What can hang from each mark:
zaso: kolo norikev
kolo: bepo
luvofa: mepi norikev piva
norikev: zaso
bepo: mepi norikev
mepi: bepo luvofa zaso

Every row comes from one small tree of marks. The marks that hang from a mark follow it in brackets, in alphabetical order. Every link used is in the known rows. Which tree was each row made from?
Known rows:
bepo[norikev[zaso]]: [-15.2 -18.8   5.3  -6.0   6.1 -26.9 -10.4  31.4  33.5  10.6  26.0  -0.3
  25.9 -33.3  39.1  -9.7  17.7  20.3  19.4  -8.3   5.2  12.6  22.3  14.2
  26.9]
luvofa[mepi[bepo] norikev[zaso] piva]: [-26.0  21.3 -14.3   4.4 -20.4 -48.8 -13.4 -40.8   3.2   4.0  25.1 -18.4
 -18.4  -9.7  -8.7  11.3  22.7 -18.4  -1.4  22.3  -1.8  37.8  15.7   5.8
   5.1]
mepi[bepo zaso]: [ -7.2 -13.0 -12.2  23.6   9.9 -15.8 -15.6 -42.2  25.2  -2.5 -16.4   7.4
   3.7   9.3   9.1   3.2   0.8  -3.2 -16.1  -2.4   3.6   9.0   3.4  -2.7
 -19.1]
bepo[mepi norikev[zaso[kolo]]]: [  9.6 -28.8   6.0 -39.6  10.6  12.9  18.5  72.5   4.9 -20.8  15.5   0.5
   9.5 -33.0  29.5 -16.1  16.6  34.7  24.1  -9.4 -14.5  -5.4   0.6  12.3
  37.9]
mepi[bepo luvofa zaso[kolo norikev]]: [ 40.5   2.6  14.2  13.1  12.6   2.2  -0.8 -33.3 -32.3 -22.5 -31.8  -3.5
 -33.5  39.7 -15.4   5.2  -2.5  -1.4  -9.4  -4.0   5.3 -37.2 -17.7 -38.2
   1.6]
kolo[bepo[mepi[zaso] norikev]]: [  3.1 -16.3 -30.3   2.4  27.7  31.1  12.3  23.6  22.8   1.3   5.6  12.2
  28.8  -1.7  13.6 -25.8 -25.1  18.1  19.1 -10.8  12.7 -11.5  -7.1  35.8
   8.4]
norikev[zaso[kolo]]: [-16.9 -19.2  11.7 -21.6  -0.5 -13.8   4.4  38.7  10.0  -3.8   9.3   9.2
  -3.6 -44.2  32.8   0.4  29.5  26.4  -6.8  -7.0 -35.7  12.6  23.4   1.2
  22.6]
mepi[bepo luvofa[norikev]]: [-15.8  15.9   6.4  19.2 -21.2 -32.1 -17.7 -43.1 -16.2  -4.8  -8.4 -13.7
  -4.6  22.3 -19.1  28.6   2.7 -47.3  -0.7  -1.1  14.1  42.5   4.1   5.8
 -22.5]
norikev[zaso[kolo[bepo]]]: [-30.9 -10.1  -6.7 -14.1  16.6   2.0  13.4  36.9  -1.2   1.0  12.3  18.8
   5.6 -37.7  26.2 -25.4  17.6  25.5   9.6  -4.6 -34.9  20.7  23.9  16.4
  36.1]
mepi[bepo luvofa]: [-23.9   5.6  11.9   8.9  -6.6 -26.7 -13.0 -37.8   6.7  -3.0 -13.1   3.1
   4.3  18.5  -4.6  23.7   5.6 -29.0  -8.4  -5.1   8.1  30.4  -3.3 -24.8
 -35.5]
mepi[bepo luvofa[norikev] zaso]: [  1.1   5.4  -0.2  43.9  -9.8 -27.6 -20.0 -50.2 -15.6 -10.0 -24.3 -12.5
 -16.5  47.7 -13.8  21.2   4.0 -33.3 -15.6   0.1  28.7  19.7 -12.6  15.7
 -12.5]
kolo[bepo[mepi[luvofa] norikev[zaso]]]: [-27.3  -8.7  -8.2 -11.9  21.7   8.7  22.9  41.1   9.8  -6.0  19.1  15.3
  20.8   3.2  20.2 -17.2   5.7  10.9  29.5 -18.9  23.1  20.9 -14.2  26.1
  33.1]
zaso[kolo[bepo[mepi]] norikev]: [ 14.5   2.7 -12.6 -45.2  19.5  46.0  39.1  34.2 -16.4 -14.1   2.0  19.4
  -7.1 -39.7 -10.2  -9.3 -31.4   7.6  21.7  -7.8 -47.4 -16.1  19.5   4.1
   3.9]
mepi[zaso[kolo norikev]]: [ 39.9 -11.4   7.1  -7.8   8.8  12.5   1.5   8.1  -5.9  -3.6 -15.9   2.1
 -18.5 -20.6   3.8   0.6 -13.0  20.7 -15.5  -2.4 -27.3 -48.8  15.2 -15.9
   5.0]
zaso[kolo[bepo[mepi norikev]]]: [  2.6  -9.9  -8.6 -33.7  16.1  42.1  24.0  52.0  -7.0  -6.2  13.5   8.7
  27.3 -26.6   3.5 -27.6 -18.4  18.1  36.7  -5.2 -24.7  -3.7   1.0  15.4
   6.6]
luvofa[mepi piva]: [-25.4  16.4   4.6 -26.3 -33.8 -18.6 -15.5 -18.8  38.2  29.8  24.9  -0.8
   1.0 -39.1  -4.6  29.2  -0.9  -9.7 -23.5  19.1 -20.4   9.3  24.9 -27.5
 -51.1]
kolo[bepo[mepi[luvofa] norikev]]: [-15.7   0.7  -3.6 -11.8  11.6  22.5  13.0  27.0   8.6   0.9  10.4  10.8
  27.5   5.5  -2.2  -4.6 -20.6 -10.3  27.5 -12.5  15.3  15.9 -11.8  13.8
  -7.3]
mepi[luvofa[norikev] zaso[kolo[bepo]]]: [  6.9   6.8   2.1  29.5  -6.1  14.6   3.8   0.6 -40.9  -4.1 -16.2  -3.1
 -16.7  24.4 -11.6  -3.3  -0.9  -9.5 -10.6  -0.1   0.0   1.6  -6.8  30.3
  11.8]
mepi[bepo[norikev] luvofa zaso[kolo]]: [ 33.6  -5.8  18.5  21.0  12.7   0.3 -11.4 -17.7 -24.5 -15.4 -27.1 -11.2
  -1.8  51.4  -1.0 -17.1  13.2   4.9   3.1  -1.3  27.5 -27.2 -31.9 -27.2
   1.3]
luvofa[norikev[zaso] piva]: [-24.0   4.2   1.9   8.9 -41.2 -32.5 -18.4  12.0  25.0  23.1   6.8 -16.2
   6.7 -36.6  -1.9  21.4  19.9 -15.7 -15.5   2.8  -9.3  36.4  25.8  25.0
  14.4]
zaso[kolo[bepo[mepi[luvofa]]] norikev]: [  9.3  10.9   5.1 -38.2  11.1  41.4  37.7  25.5 -31.6 -18.9  -5.0  16.1
 -16.6  -6.6 -21.2   2.0 -25.1  -2.8  13.9  -9.9 -24.2 -16.9  -2.4  -9.4
   0.7]

Write each row's tree:
[-22.6   7.2   7.8  10.9  -4.2  -3.3  14.7  23.4 -38.2  -6.5   7.3  -0.5
 -13.3  -2.7   3.7  -6.5  23.8  -1.9   8.3  -5.1 -11.9  34.0   6.5  33.5
  39.9]  mepi[luvofa[norikev[zaso[kolo[bepo]]]]]
[ 18.5   6.5 -11.6   9.4   2.5 -18.8  -4.6 -41.0 -32.8 -18.5   7.1 -17.6
 -38.4  15.7  -3.9  -0.5   6.9   0.4  -5.7  26.2 -13.5  -9.0   3.3   9.9
  -2.6]  luvofa[mepi[bepo zaso[kolo]] norikev]
[ 15.4  -6.4   1.4  35.2  10.1 -17.7 -22.1 -35.7   4.8  -4.5 -19.6  -8.0
  11.0  52.7   4.4  -4.9   4.9  -8.2   1.5  -2.5  46.8 -10.4 -25.1 -16.2
  -7.0]  mepi[bepo[norikev] luvofa zaso]
[-25.6 -18.1 -25.2 -18.0  32.4  12.7  18.6  49.7  22.8  -3.2  28.2  13.6
  28.6 -29.7  28.1 -29.5   1.7  22.9  40.2 -11.1   1.1  22.9   8.1  39.5
  41.7]  kolo[bepo[mepi norikev[zaso]]]
[ 27.6  10.8  27.4  26.1 -47.0   7.7 -14.2   0.6 -21.7   8.6 -29.7 -21.1
 -17.7  20.1 -32.6  24.6  10.7 -22.4 -41.5   9.1   4.8 -12.5 -12.1  -3.9
 -12.7]  mepi[luvofa[norikev piva] zaso[kolo]]
[ -0.2 -10.4 -11.5  10.7  16.6  25.6   5.5  10.9  -5.0   3.6  -7.8  17.4
   3.6 -15.0  13.2 -23.1  -6.6  22.8  -8.0  -2.0 -24.6  -9.5   7.4  12.6
   6.3]  mepi[zaso[kolo[bepo]]]
[  3.9 -14.4   4.1  -9.0  20.1 -17.0  -3.2  13.6  -7.6 -13.5   7.6 -10.0
   9.9  -3.3  25.4 -33.1  30.3  21.5  28.2  -0.1  -5.1   1.6  -0.7  -9.0
  40.3]  mepi[bepo[norikev[zaso[kolo]]]]
[  6.8   7.3  -4.5 -21.0  15.4  22.0  12.6  11.0 -17.1   2.5   3.3   9.9
   1.6 -40.2  -2.1 -18.1 -23.1   8.3  16.6   1.4 -46.6 -14.1  28.9  -2.8
   5.8]  zaso[kolo[bepo] norikev]
[ 19.2  13.9  -3.2  -6.8 -12.9  -8.9 -12.1 -30.1  26.8  22.0  11.9  -6.1
 -23.7 -17.1 -10.8  25.2 -18.1   5.8 -28.4  17.5  -5.5 -43.5  16.4 -28.1
 -22.7]  luvofa[mepi[zaso[norikev]] piva]
[-10.6  16.8   0.3 -10.5 -13.0  29.3   9.6  20.6  16.2  18.5   1.1   1.5
  39.0   7.3 -28.3  -2.1 -16.4 -25.3  13.6  -7.0  17.1   4.4 -19.3  -8.3
 -19.1]  kolo[bepo[mepi[luvofa[piva]] norikev]]
[ 19.4  -6.1 -17.2  15.1  17.2 -14.6 -11.0 -46.5   7.4  -6.5 -22.0   1.6
 -12.7   6.0  -1.1   5.7 -18.8  -1.8  -3.1  -1.0  -1.0 -22.4   8.3 -12.2
  -4.0]  mepi[bepo zaso[norikev]]
[ 24.5   5.2   5.2   8.4  16.1  28.3  11.1  -1.1 -32.1  -5.3 -19.5  11.6
 -21.6  18.9  -8.2  -8.6 -15.5   8.2  -7.9  -5.4  -6.8 -37.1  -3.8 -12.9
  13.4]  mepi[luvofa zaso[kolo[bepo] norikev]]
[-30.4 -10.8 -16.3   4.1  22.1 -11.6  -0.9  31.1  23.5  16.0  26.5   8.7
  35.5 -27.0  34.6 -32.2   6.6  22.6  32.7  -8.2   2.1  21.3  20.6  30.3
  38.5]  kolo[bepo[norikev[zaso]]]
[  4.8 -11.1  19.8   1.1  15.2 -20.5  -3.8   7.9 -23.7 -18.1  -5.7  -8.0
   2.4  24.7  17.4 -19.6  36.0   9.8  21.1  -6.2  16.0   2.8 -18.8 -23.2
  33.3]  mepi[bepo[norikev[zaso[kolo]]] luvofa]
[-10.7   7.5  12.1  18.7 -11.7 -28.7 -18.5 -16.6  15.5  10.1  -8.9 -14.2
  17.4  25.3  -3.0  -8.0  30.7 -15.5   4.5  -4.0  39.7  15.7 -15.9 -31.1
  14.0]  mepi[bepo[norikev[zaso]] luvofa[piva]]
[-10.9   5.0 -11.2 -11.3  11.6 -30.6 -16.7 -35.0  11.5   4.4  32.6 -11.0
  13.0  -1.2  13.5  -2.1   0.1   2.0  28.0  17.4   7.1   5.9  11.3 -17.2
 -23.5]  luvofa[mepi[bepo[norikev]]]
[  2.4  13.7  -8.8  12.7 -36.8 -21.8 -21.3 -28.3  16.9  23.2  14.9 -18.5
 -18.5  -6.8 -15.9  29.8  -1.8 -11.3 -31.8  25.3  -2.1  -2.4  17.4  10.9
 -27.6]  luvofa[mepi[zaso] norikev piva]
[ -6.2   2.8  13.9  11.5  -9.6 -28.7  -0.2  -8.3 -41.9 -24.6  -8.9 -14.8
 -27.1  20.4  -2.1   5.2  36.0 -15.6   3.7  -2.7   0.5  32.4  -3.3   9.2
  30.0]  mepi[bepo luvofa[norikev[zaso[kolo]]]]
[ 17.2  -8.8  -8.6  12.6  21.6  26.1  -1.7  23.0  -5.6   8.7  -0.1   4.7
  23.0  -1.7  15.0 -41.8  -9.9  28.6  15.6   1.3  -5.6 -27.6   0.8  15.1
  19.0]  mepi[zaso[kolo[bepo[norikev]]]]
[-15.2  -9.2 -15.9   5.9  15.8  26.1  16.9   5.6  11.2  -7.8 -13.1  26.7
  -0.3  17.7  -2.2   7.1 -17.7  -2.2 -12.4 -15.0  15.1   9.5 -20.6  22.1
 -13.2]  kolo[bepo[mepi[luvofa zaso]]]
[ 23.1  -6.4  13.5   2.1 -21.6  18.9  -4.8  15.6  28.5  11.5 -19.5  -8.7
  15.2  25.7 -19.7  17.7  -8.2 -11.4 -17.7  -5.8  40.4 -22.5 -36.4 -13.5
 -20.0]  bepo[mepi[luvofa[piva] zaso] norikev]
[-31.0   8.0 -20.9  -1.1   5.3 -56.2  -7.0 -32.6  -7.6 -10.5  34.6 -10.8
 -23.8  -6.5  15.6  10.7  18.5  -4.3  14.6  18.0  -2.8  42.4  23.3  26.4
  15.9]  luvofa[mepi[bepo] norikev[zaso]]
[-20.1  17.7  17.6   9.3 -29.2 -17.5 -17.8 -44.5  15.1  13.4 -22.7  -5.3
  12.5  18.5 -30.0  25.1   6.5 -42.2 -21.4  -0.2  11.7  27.4 -12.3 -45.4
 -46.6]  mepi[bepo luvofa[piva]]
[ 24.8  -6.9   6.2 -10.4   3.4  11.5  14.4   2.0   7.6 -15.7 -18.7  12.1
 -25.6  11.8  -8.4  33.2 -22.5  -0.9 -18.7 -15.3  12.6 -32.5 -13.9  -7.4
 -10.3]  bepo[mepi[luvofa zaso[norikev]]]
[ -7.9  -4.0 -18.0  -5.3  24.7  14.2  11.7  -4.1  -8.1   0.3  18.5  16.2
 -14.7 -11.4  12.7 -15.3  -5.2  33.7  -6.7  18.1 -25.6 -12.9   8.4   3.2
  -7.2]  luvofa[mepi[zaso[kolo[bepo]]]]
[  0.4   3.6  21.8  23.4 -32.7  -5.6 -19.5 -16.3  30.2  25.9 -26.7   2.7
   2.9  13.4 -13.1  31.1   5.7 -20.0 -50.8  -1.5  21.1  -3.4 -13.4 -24.8
 -37.9]  mepi[luvofa[piva] zaso]
[ -6.1   6.7  -3.6   1.2 -18.5 -13.0 -16.8 -24.1  40.7  26.1  12.0  -4.2
  -7.4 -15.5  -2.9  27.4  -2.8   7.1 -40.0  18.1  -3.7 -10.2   7.3 -18.8
 -40.6]  luvofa[mepi[zaso] piva]
[ 40.9 -27.7   1.5 -19.6  12.0  30.6  10.2  45.3   5.4 -13.8  -4.0  -2.0
   5.9  -5.0  14.7 -11.5  -8.0  29.3   4.5  -5.0  -3.3 -37.4 -13.6   6.6
   6.5]  bepo[mepi[zaso[kolo]] norikev]
[ 25.0  11.1  18.9  18.0 -27.2  -0.7 -16.6 -23.1  16.8  18.5 -28.0  -5.0
 -14.4  12.5 -22.6  31.3 -13.7 -16.7 -41.2  -2.3  18.6 -38.9  -4.7 -36.6
 -21.9]  mepi[luvofa[piva] zaso[norikev]]
[ -8.1   1.9 -17.8  18.0  -3.6  20.1  13.7   4.1 -10.6 -11.4  -9.1   9.8
 -11.3  24.5 -17.7  13.4 -19.4 -18.7  -6.8  -9.6  18.5  17.9 -15.1  52.6
   1.5]  kolo[bepo[mepi[luvofa[norikev] zaso]]]
[-12.4   1.1  10.3 -14.2 -31.4  -6.7   5.7  14.6  -1.9  -9.4  -1.1  -4.3
  -8.3  -4.7 -14.3  42.2 -10.6 -35.4  -8.1 -10.6   2.2  36.1   1.8  27.6
 -27.0]  bepo[mepi[luvofa[norikev]]]
[  3.1   2.4   0.6 -12.0  11.5  21.4  -1.3  32.2  -8.6  13.4  12.4   1.4
  33.5 -26.1  10.7 -35.4  -9.2  12.8  31.6   1.0 -23.7  -3.5  17.2   7.4
   6.9]  zaso[kolo[bepo[norikev]]]
[ 46.2   8.4  33.4   4.6 -23.9  16.5  -2.5  -4.1 -12.5   8.5 -34.2  -5.7
 -22.8  13.2 -28.6  20.4  -5.6  -3.9 -35.3   2.0  -1.1 -53.2 -11.0 -51.6
 -12.6]  mepi[luvofa[piva] zaso[kolo norikev]]
[ -5.1  19.7  -5.2  -8.8 -11.1 -24.2 -21.7 -42.4  19.5  19.7  23.0 -20.9
  21.5  -0.9 -10.7  -5.4  -1.9 -12.6  15.3  27.0   8.7   1.6   3.8 -36.0
 -33.7]  luvofa[mepi[bepo[norikev]] piva]
[ 12.5   8.1 -13.5  12.8   0.9 -18.7 -24.4 -51.1  20.6  18.0  10.7 -15.7
   8.2  26.6  -8.7  -6.9   1.3  -2.4  -2.7  22.9  23.8 -22.5 -10.3 -29.5
 -21.2]  luvofa[mepi[bepo[norikev] zaso] piva]
[-16.5 -15.1  -8.7   7.2  20.2 -35.3 -12.6  -6.1  18.2  -2.4  12.8  -7.7
  22.5  -4.7  28.7 -21.2  20.0  10.2  27.3  -4.8  13.5  18.8   7.6   4.2
  27.6]  mepi[bepo[norikev[zaso]]]
[ -8.6  14.2  11.2 -27.4 -19.7  47.1  26.6  25.8 -10.2   2.2 -13.5  11.9
   5.8  -2.9 -37.8   2.8  -8.6 -17.4 -12.0  -6.0 -20.2  10.2 -16.2 -18.0
 -23.3]  zaso[kolo[bepo[mepi[luvofa[piva]]]]]
[-24.1  -5.9   4.1 -26.6  15.1  24.5  39.6  47.1 -15.3 -22.7   2.6  25.4
  -8.0  -9.6  11.0  -9.1  15.3  17.8   7.0 -18.6 -17.2  23.2 -13.1  15.8
  28.0]  norikev[zaso[kolo[bepo[mepi[luvofa]]]]]
[  1.7   6.9 -23.0   6.9   6.4   7.1   8.2  -7.2 -33.4  -1.9  24.0  -1.6
 -26.5  -4.8   1.1  -8.6  -8.1  14.5   1.5  23.1 -19.9  -5.8  17.9  38.2
   9.1]  luvofa[mepi[zaso[kolo[bepo]]] norikev]
